What can hang from each mark:
minomis: fasog vitad
siso: kiku lepoval pipu tilesim vene
tupa: siso
kiku: siso
tilesim: siso
lepoval: fasog
girez: vitad
fasog: girez lepoval minomis
vitad: minomis pipu

Each row was made from one small tree. The marks that hang from a mark follow it in brackets, in alphabetical order. Every link used is in the known rows. Write each row's tree.
In the rows, 128 means zero.
Known rows:
girez{vitad{pipu}}: [131 159  94 212 122  97  92 123 117 115 130 131 119 135 131 132  94 172
 107 100 144 106 122 161 103]
lepoval{fasog{girez minomis}}: [136 154 106 170 147 137  85 179 123  93  84 131 107 174 189 171 126 143
 152 120 147 129 125 153  83]
fasog{girez lepoval minomis{vitad{pipu}}}: [168 215  93 165 123 132 104 193  95 135  79 128  93 170 170 182 141 154
 135 105 157 110 124 165  80]
fasog{girez minomis{vitad}}: [167 199  93 152 120 118  99 183 113 101  78 129  89 160 184 159 146 141
 155  85 134 117 132 170  79]
girez{vitad{minomis pipu}}: [147 175  93 232 130 102  92 115 130 116 144 110 123 145 110 133 102 174
  99 122 132 106 136 152  94]
kiku{siso}: [110 156  99 178 119 126  85 130 107  86 116 158 125 143 152 135  98 145
 120  95 151 155 135 137 113]
kiku{siso{pipu}}: [103 154  93 178 138 148  73 139 126  90 129 159 111 145 144 146  92 124
 134 105 139 156 133 119 105]
siso{kiku lepoval{fasog} pipu vene}: [104 126  71 178 129 132  92 127 156  93 153 170 107 187 159 124  51 121
 127 109 119 150 118  88 104]
tilesim{siso{lepoval}}: [128 124  68 166  94 109 100 136 119  60 121 119 120 155 128 138  92 136
 137  82 132 143 146 130 113]
fasog{girez}: [124 161 101 169 105 137 108 143 127  89  76 137 110 151 167 169 127 149
 130  89 138 126 141 157  97]
tupa{siso{vene}}: [126 159  86 192 110 142 121 102 124  95 108 158 122 164 143 134  75 152
 105 116 154 134 114 151 110]
siso{tilesim}: [140 172  91 192 106 132 100 112 113  84  93 138 100 158 145 126 113 132
 127  81 149 133 143 170 121]
kiku{siso{vene}}: [106 162 108 184 115 140 103 109 123  98 130 158 119 160 149 121  84 136
  99 111 145 162 123 122 122]
tilesim{siso}: [146 141  86 187 105 129 101 136 136  71 129 137 113 161 134 150 109 132
 139  98 136 134 158 141 130]
tupa{siso{lepoval{fasog} pipu}}: [106 127  59 169 139 140  71 130 122  82 101 144 130 152 149 148  58 142
 151 122 153 139  94 127  71]
vitad{minomis pipu}: [142 171  82 215 122 116 110 114 123  99 124 104 128 172 133 155  97 157
 102 113 147 109 141 155  89]
minomis{fasog{lepoval} vitad}: [188 195  76 142 136 131 113 179 125 125 117 165  78 151 159 159 141 124
 140  78 160 133 116 156 109]
fasog{girez lepoval minomis}: [141 183  97 168 128 150  98 200 104 102  84 144  84 167 165 187 141 142
 141 105 144 145 141 145  87]
tupa{siso{kiku lepoval}}: [111 130  41 177  87 104 108 128 102  82  99 168 126 150 144 126  55 172
 124  63 147 133 132 139  98]
girez{vitad{minomis{fasog} pipu}}: [167 168  86 211 158 106 108 124 141 131 148 114 109 139 116 146 106 158
  93 106 136 101 120 170 104]
lepoval{fasog{minomis}}: [139 142  93 186 156 121  79 173 110  82 118 137 105 181 177 145 107 141
 152 114 157 138 121 147  91]
kiku{siso{tilesim}}: [121 172 104 189 109 136  86 106 102  89  99 149 118 144 142 118 106 133
 118  89 155 154 139 155 130]
vitad{minomis}: [147 169  82 195 121 122  99 126 130  81 126 121 112 168 131 145 112 144
 120 105 133 132 154 144  95]
girez{vitad{minomis}}: [154 173  92 210 129 107  81 125 137  93 146 127 107 144 110 129 121 158
 115 115 117 132 146 139 100]
kiku{siso{lepoval{fasog{girez}} pipu}}: [ 82 138  97 146 140 149  60 146 130  89  89 137 129 143 165 163  87 132
 146 120 135 156 108 106  79]
kiku{siso{lepoval vene}}: [ 89 152  88 164 106 119 100 108 106  88 121 139 128 156 146 115  69 137
  97  98 140 169 117 110 109]

Write each row's tree:
[162 171  88 165 137 144 126 148 153 102  93 119 102 153 154 183 141 134
 123  99 129 118 139 167  92]  vitad{minomis{fasog{girez}}}
[124 105  64 178 123 126  79 149 158  71 158 162 110 175 142 142  63 120
 158 104 118 143 149  92 122]  tilesim{siso{kiku lepoval{fasog} pipu}}
[176 184  82 206 159 125 107 150 134 145 153 132 101 146 105 161 120 156
  95 120 147 118 122 152 104]  girez{vitad{minomis{fasog{lepoval}} pipu}}
[126 117  55 174 103 120  96 146 150  67 152 158 104 164 128 140  70 120
 145  75 103 142 162  99 124]  tilesim{siso{kiku lepoval pipu}}
[115 177 115 192 109 149 103  82 117 100 112 152 113 164 139 105  92 121
  95 108 144 162 127 141 142]  kiku{siso{tilesim vene}}
[134 115  71 172 153 131  67 177 133  64 142 115 102 179 144 152  85 108
 169 123 123 149 123 109  95]  tilesim{siso{lepoval{fasog{minomis}} pipu}}
[114 161  80 174 111 142 107  94 132  89 113 126  94 168 131 114  78  98
 115  94 116 148 117 130 110]  siso{lepoval pipu tilesim vene}
[145 161 106 181 140 119 122 144 142 140  96 131 106 123 151 169 119 165
 109  87 143  92 110 187 105]  minomis{fasog{girez{vitad{pipu}}}}
[132 175  93 200  98 153 122  78 115  98  89 152 114 166 130 119  81 137
 102 111 153 135 114 173 126]  tupa{siso{tilesim vene}}
[144 171 116 214 145 125  80 121 147 126 112 107 134 152 134 161 114 175
 109 152 136  99 120 152  83]  lepoval{fasog{girez{vitad{minomis pipu}}}}
[168 192  81 183 130  98 102 165  92 113 112 115 104 169 171 140 112 149
 131  86 154 101 117 173  85]  fasog{minomis{vitad{pipu}}}
[145 187 107 200 138 127  90 183 104 139  99 132  95 149 141 175 126 170
 115 113 143 118 127 156  86]  fasog{girez{vitad{pipu}} lepoval minomis}
[149 199 105 210 126 138  96 142 131 136 114 123 113 145 108 178 131 175
  99 136 131 116 142 145  87]  fasog{girez{vitad{minomis pipu}} lepoval}
[135 168  94 207  93 134 124  93 137 101 124 174  94 186 149 102  87 127
 100  78 128 134 148 146 149]  siso{kiku tilesim vene}
[167 187 102 152 142 126  83 186 119 103  83 130  99 172 196 159 142 139
 165 113 144 118 116 158  77]  lepoval{fasog{girez minomis{vitad}}}
[120 133  78 171 110 141 106 121 156  74 151 126 104 170 121 139  74 102
 125 112 106 152 133 100 119]  tilesim{siso{lepoval pipu vene}}
[ 82 137  95 163 145 150  72 116 134  93 140 147 125 168 153 122  56 114
 118 136 133 173  96  85  97]  kiku{siso{lepoval{fasog} pipu vene}}
[182 204  88 125 125 148 122 185 133 130  81 158  83 147 172 186 161 130
 144  85 153 126 121 164  98]  minomis{fasog{girez lepoval} vitad}
[111 160  72 182 106 153 108  81 121  91  93 137 110 160 121 120  58 119
 112 107 128 141 103 142 103]  tupa{siso{lepoval pipu tilesim vene}}
[148 173  94 145 132 158 121 178 132 119  81 160  88 148 165 199 147 136
 132  87 154 137 132 158 105]  minomis{fasog{girez lepoval}}
[161 187  89 178 140 157 129 157 135 140  92 122 103 164 141 205 134 147
 102 116 152 113 132 165  91]  vitad{minomis{fasog{girez lepoval}} pipu}
[168 180  71 192 149 140 123 153 129 129 128 126 104 170 131 179 114 141
 100 114 161 120 128 154 100]  vitad{minomis{fasog{lepoval}} pipu}
[176 177  89 167 149 108  74 177 111  96 116 134 101 175 184 134 123 134
 163 109 155 129 113 152  85]  lepoval{fasog{minomis{vitad}}}
[155 197 106 190 124 141  85 155 139 117 116 142  99 142 109 169 149 161
 121 131 117 140 156 127  93]  fasog{girez{vitad{minomis}} lepoval}
[119 158  84 192 126 164 113 106 141  98 121 161 109 164 137 145  69 131
 117 125 135 136 108 135 103]  tupa{siso{pipu vene}}
[177 183  84 186 162 131  98 165 141 124 154 150  84 143 107 153 139 140
 117 111 131 142 133 138 110]  girez{vitad{minomis{fasog{lepoval}}}}
[118 131  65 168 160 124  63 179 115  77 127 121  98 176 166 148  83 119
 160 110 134 146 107 117  70]  siso{lepoval{fasog{minomis}} pipu}
[112 154  73 188 100 135 113 102 141  95 128 159  88 179 136 105  62 108
 111  75 104 144 136 117 127]  siso{kiku lepoval pipu tilesim vene}
[136 156 118 206 156 116  77 164 121 125 101 122 114 155 166 158 110 171
 127 130 148 102 108 165  84]  lepoval{fasog{girez{vitad{pipu}} minomis}}
[ 96 153 105 175 120 135  80  86 107  94 110 139 129 170 148  94  67 122
 106 120 149 171 101 122 122]  kiku{siso{lepoval{fasog} tilesim vene}}
